Known rows, with every way that one mark hangs from another:
J_723{J_420{J_77 J_320}}: -1.45; -0.84; -3.08; -0.63; +3.38; +5.44; -0.33; +0.84; -1.16; -0.35; -3.72; +2.58; -3.63; -1.47; +0.17; +2.50; +0.74; -1.17; +1.87; -5.19; -7.18
J_320{J_977{J_77 J_311 J_723{J_420}}}: +3.37; +1.83; +2.62; -0.55; -0.79; +3.18; -0.69; -3.26; -0.94; +1.15; +2.26; +8.14; -2.52; -0.50; +0.74; +0.38; -0.38; -4.70; -2.05; +0.24; -5.23
J_77{J_420{J_723}}: +0.12; -1.43; -0.58; -1.94; +3.11; +3.86; -0.59; -1.17; -1.19; -1.12; -3.63; +1.16; -2.05; -2.20; +1.39; +1.38; -0.21; -1.03; +2.33; -0.85; -4.95
J_311{J_420}: +0.75; -0.24; -3.42; -0.73; +1.89; +3.06; -1.91; -0.81; -2.62; -0.09; -1.22; +1.96; -3.54; -1.37; +2.46; +4.05; -0.29; -1.60; +0.21; -1.06; -3.37
J_723{J_977{J_77 J_311{J_420} J_320}}: +8.05; +0.82; -3.51; -0.87; +0.51; +2.61; +1.97; -1.76; -0.82; +2.07; +0.00; +3.39; -4.15; +2.16; +4.12; +3.45; -1.03; -3.63; -0.74; +1.00; -4.01
J_77{J_420{J_723{J_977{J_311 J_320}}}}: +6.88; -1.19; -2.24; -2.62; +1.98; +3.40; +1.99; -0.90; -0.25; +1.00; -0.91; +1.60; -2.90; +0.97; +2.86; +1.84; -2.02; -1.27; +1.48; +0.47; -6.51
J_77{J_420{J_320{J_977{J_723}}}}: -3.09; +1.61; +1.26; -0.30; -0.99; +3.91; -0.30; -2.79; -1.87; -0.20; -3.24; +5.88; -6.01; -6.49; -1.12; +1.03; -0.61; -1.24; +0.60; +0.79; -6.47
J_723{J_977{J_320}}: +4.23; -1.58; -2.83; -1.26; -0.42; +4.36; +0.00; -1.06; -1.42; +1.81; -1.27; +2.66; -3.68; -1.40; +2.14; +1.29; -1.97; -1.52; +1.30; -2.32; -6.23
J_77{J_420{J_320 J_723{J_977}}}: +0.66; -1.78; -4.64; -0.83; +3.59; +4.15; +1.73; -1.16; +0.96; +0.47; -7.68; +1.21; -4.19; -3.17; -0.24; +1.46; -0.94; -0.03; +2.89; -2.22; -6.72
J_420{J_77 J_723}: +1.56; -1.06; -2.79; -1.85; +3.30; +5.41; -1.52; -0.30; -1.11; -1.90; -2.96; +1.29; -2.46; -0.57; +1.30; +1.45; +0.52; -0.75; +1.28; -1.90; -5.62
J_420{J_77 J_320{J_977{J_311}} J_723}: +1.92; +0.65; -3.53; -1.58; +3.01; +4.64; +0.54; -1.15; -0.55; -1.70; -1.87; +4.29; -4.76; -3.04; +0.17; +2.53; +0.61; -0.92; +1.23; -0.18; -5.97
J_77{J_420{J_320}}: -2.43; -0.10; -0.94; -1.22; +2.01; +3.82; +0.43; -1.68; -2.37; -0.06; -5.10; +2.06; -4.86; -4.70; +0.54; +2.16; -0.04; -0.49; +3.11; -1.22; -5.86
J_977{J_311 J_320}: +4.91; +0.91; -1.00; -2.17; +0.08; +3.50; -0.46; -1.88; -4.09; +0.98; +2.72; +3.07; -3.56; -1.07; +3.67; +2.53; -0.44; -1.86; +0.80; +0.53; -5.53
J_420{J_320{J_977}}: -1.81; +0.07; -2.02; -0.23; +0.26; +4.10; -0.91; -2.08; -1.94; +0.08; -3.04; +5.28; -5.07; -6.99; -0.55; +1.96; -0.12; -1.17; +1.73; -1.03; -5.10
J_77{J_420}: -1.20; -1.12; +1.01; -2.12; +1.34; +3.45; -0.49; -1.67; -2.83; -0.39; -2.89; +1.85; -3.37; -2.38; +1.87; +1.46; -0.95; -1.00; +2.45; -0.67; -4.68
J_77{J_420{J_320 J_723}}: -1.48; -0.45; -2.49; -0.91; +3.84; +4.08; +0.21; -1.24; -0.89; -0.72; -5.68; +1.59; -3.54; -4.27; +0.11; +2.19; +0.51; -0.28; +2.75; -1.18; -5.98
J_420{J_320}: -1.00; +0.18; -3.07; -0.39; +1.71; +4.19; -0.99; -1.61; -2.94; +0.47; -3.96; +2.84; -4.91; -5.29; +0.49; +2.49; +0.44; -0.70; +1.94; -2.37; -5.70
J_320{J_420 J_977{J_77 J_723}}: +0.49; +2.67; +2.57; +1.17; -2.01; +3.51; -3.40; -4.04; -3.70; -1.35; -3.13; +8.23; -6.16; -5.50; +0.02; -0.06; -1.24; -2.39; -2.80; +1.91; -3.15
J_723{J_977}: +2.78; -2.02; -3.22; -1.20; +0.67; +4.07; -0.57; -1.53; -1.15; +1.41; -3.77; +2.00; -4.20; -1.62; +1.37; +0.94; -2.03; -1.22; +1.68; -3.25; -5.39

Rows:
+3.65; -0.71; -4.71; -1.52; +3.61; +3.15; +2.62; -1.68; +0.19; +1.12; -5.31; +1.54; -4.96; -1.76; +0.92; +2.15; -1.11; -0.34; +2.50; -1.43; -6.60	J_77{J_420{J_320 J_723{J_977{J_311}}}}
+8.45; -0.75; -4.61; -1.85; +1.42; +3.76; +0.68; -1.18; -0.60; +1.53; +0.49; +2.13; -2.95; +0.39; +2.64; +2.02; -1.31; -1.86; +0.40; -0.72; -6.31	J_420{J_723{J_977{J_311 J_320}}}
-0.13; +2.88; +1.20; -1.32; -0.93; +3.18; +0.74; -3.39; -2.69; +0.27; -0.99; +6.02; -6.67; -4.62; -0.03; +1.49; -0.77; -1.55; +0.07; +1.60; -6.20	J_77{J_420{J_320{J_977{J_311 J_723}}}}
+6.76; +0.19; -2.46; -0.40; -0.19; +2.87; -0.91; -1.51; -4.48; +0.95; -1.24; +3.99; -6.32; -1.49; +2.95; +2.11; -3.02; -0.83; -0.48; -0.82; -5.11	J_723{J_977{J_311 J_320{J_420}}}
+6.22; +0.49; -5.48; -0.31; +3.41; +3.63; +2.27; -2.89; +0.74; +1.57; -5.47; +3.37; -4.47; -1.34; +0.95; +1.70; -0.07; -2.25; +0.89; -1.15; -5.49	J_420{J_320 J_723{J_977{J_77 J_311}}}
+3.92; +0.84; -0.67; +0.73; +1.64; +3.94; -2.32; -1.95; -2.91; -1.92; -3.05; +4.44; -2.92; -3.29; +2.08; +1.42; +0.32; -2.03; -1.08; +1.15; -3.71	J_977{J_77 J_320{J_420{J_723}}}
+8.96; +0.00; -3.15; -1.33; +1.58; +3.76; +1.81; -2.33; +0.33; +1.48; -0.67; +3.48; -2.44; +0.93; +2.94; +1.32; -0.65; -3.14; +0.06; +0.97; -5.49	J_420{J_723{J_977{J_77 J_311 J_320}}}
+3.29; +0.87; -3.37; -2.25; +2.59; +3.48; -0.47; -0.40; -3.04; -0.97; -0.08; +1.66; -4.80; +2.05; +3.46; +4.40; -0.31; -1.60; +0.17; -0.39; -3.85	J_977{J_311{J_420{J_77}}}
-1.19; +0.57; -5.13; -0.50; +3.16; +4.65; -0.39; +0.40; -1.79; -1.18; -4.17; +1.63; -5.73; -1.76; +1.17; +4.76; +0.94; -0.40; +0.87; -1.93; -4.96	J_311{J_420{J_77 J_320}}
+5.09; +1.24; -5.81; -0.07; +2.43; +2.39; +2.26; -2.40; -0.29; +2.04; -4.61; +3.45; -6.13; -0.25; +2.05; +4.13; -0.56; -2.58; +0.21; -0.56; -4.05	J_723{J_977{J_77 J_311{J_420{J_320}}}}
+0.97; -0.40; -2.61; -0.52; +3.69; +4.85; -2.97; -0.40; -2.98; -3.40; -4.65; +2.28; -4.43; -2.13; +1.03; +1.94; -0.26; +0.17; -0.02; -1.60; -4.32	J_320{J_420{J_77 J_723}}
+1.52; +0.34; -0.54; -0.92; +0.49; +5.16; -2.43; -0.05; -5.08; -2.21; -2.00; +3.00; -5.45; -2.46; +2.37; +2.12; -1.10; -0.01; -0.24; -0.80; -5.07	J_977{J_320{J_420{J_77}}}
-0.81; +1.82; +1.26; +0.13; -1.34; +4.72; -3.81; -1.99; -3.85; -2.79; -2.14; +6.55; -7.10; -4.17; -0.14; +0.54; -1.59; -0.53; -2.08; +0.40; -4.62	J_320{J_420{J_77} J_977{J_723}}
+4.61; -0.21; -3.58; +0.06; +2.85; +3.33; +2.45; -1.66; +0.30; +3.03; -3.98; +4.28; -4.01; +0.15; +1.03; +1.90; -0.30; -3.33; +1.16; -3.37; -6.49	J_723{J_420{J_320} J_977{J_77 J_311}}
-0.81; +0.66; +0.54; -1.83; +0.88; +2.79; +1.42; -2.69; -2.30; -0.03; -1.88; +4.80; -5.75; -4.88; +0.69; +2.16; -0.74; -1.25; +2.54; +1.17; -5.22	J_77{J_420{J_320{J_977{J_311}}}}
-0.23; +1.63; +1.27; +1.03; -1.92; +3.53; -4.40; -2.92; -4.26; -1.26; -1.69; +7.24; -6.38; -5.96; -0.17; +0.55; -1.99; -1.17; -2.43; +0.33; -4.15	J_320{J_420 J_977{J_723}}
+7.71; -0.73; -1.19; -1.02; +0.72; +3.55; +2.16; -1.16; -0.13; +3.01; +0.53; +4.07; -2.13; +2.72; +3.20; +1.35; -1.16; -4.11; +0.27; -1.82; -6.18	J_723{J_420 J_977{J_77 J_311 J_320}}
+4.62; +1.32; -2.84; -2.31; +1.60; +4.05; -0.11; +0.14; -3.14; -0.85; +2.60; +1.87; -4.46; +2.63; +4.32; +4.80; -0.01; -1.84; -0.04; +0.91; -4.59	J_977{J_311{J_420{J_77}} J_320}
-0.84; +1.43; +4.28; -1.06; -1.62; +3.57; -0.31; -3.88; -1.36; -0.70; -2.30; +6.51; -4.03; -3.27; +0.52; -0.60; -1.17; -3.14; -0.23; +2.69; -4.63	J_320{J_977{J_77{J_420} J_723}}
+6.52; +4.31; -0.61; -0.68; -1.06; +2.91; -0.46; -2.75; -3.07; +0.87; +2.84; +4.82; -4.11; +1.31; +3.67; +3.73; +0.21; -4.25; -3.13; +2.98; -4.27	J_977{J_77 J_311{J_420} J_320 J_723}
-0.62; +0.14; +1.10; -0.77; -0.43; +5.40; -1.68; -0.45; -0.41; -0.83; +0.36; +5.84; -2.99; -0.47; -0.33; +0.26; -0.68; -2.38; -0.78; -2.49; -6.79	J_320{J_977{J_723{J_420{J_77}}}}
+6.49; -1.45; -2.58; -2.15; +1.41; +4.77; +1.62; +1.22; -0.46; +1.58; +0.96; +2.81; -2.96; +3.79; +2.69; +1.66; -1.74; -2.15; +0.95; -3.73; -7.72	J_723{J_420{J_77} J_977{J_311 J_320}}
+5.18; -1.50; -2.69; -2.42; +3.26; +3.09; +1.64; -1.80; -0.01; +0.69; -3.12; +1.09; -3.35; +0.90; +2.21; +1.23; -1.94; -0.94; +1.96; -0.87; -5.55	J_77{J_420{J_723{J_977{J_311}}}}
+2.21; +3.72; -4.24; -0.80; +1.46; +4.16; -0.24; -1.12; -3.06; -0.12; -1.14; +3.14; -7.34; -0.07; +1.44; +4.75; +0.61; -1.27; -1.82; -0.46; -5.93	J_977{J_311{J_420{J_77 J_320}} J_723}
+2.40; -0.13; +0.94; -1.51; +2.13; +4.04; +0.71; -1.83; -0.69; -0.82; -2.34; +2.71; -1.20; -0.99; +2.54; +0.97; +0.67; -2.73; +1.39; +2.31; -4.99	J_977{J_77{J_420{J_723}} J_320}
+0.93; +1.01; +2.63; +0.45; -1.11; +3.97; -1.50; -2.52; -0.09; +0.57; +0.04; +7.73; -2.02; -1.85; -0.21; -0.22; +0.05; -4.47; -1.73; -0.72; -5.30	J_320{J_977{J_77 J_723{J_420}}}
+2.20; +2.57; +0.27; +0.74; -2.03; +4.17; -4.01; -1.82; -5.86; -0.39; +0.03; +4.94; -5.45; -4.32; +1.54; +1.57; -1.49; -1.14; -2.61; +0.36; -5.47	J_977{J_320{J_420} J_723}
+6.05; -0.09; +0.87; -2.52; +0.37; +3.15; +3.18; -2.66; -1.25; +1.62; -1.96; +3.07; -4.03; +1.13; +3.56; +1.02; -2.23; -3.15; +1.65; +1.80; -5.46	J_723{J_977{J_77{J_420} J_311 J_320}}
+0.05; -0.22; -4.94; -1.03; +4.22; +5.63; -0.25; -0.26; -0.65; -1.68; -4.71; +1.64; -4.04; -3.07; +0.07; +2.40; +1.44; -0.08; +1.88; -2.26; -6.42	J_420{J_77 J_320 J_723}
+1.76; -0.56; -4.78; -0.91; +4.03; +4.52; -1.38; +0.83; -0.59; -2.27; -2.42; +0.49; -2.81; +1.05; +1.85; +4.10; +0.75; -1.07; -0.10; -1.10; -4.14	J_311{J_420{J_77 J_723}}
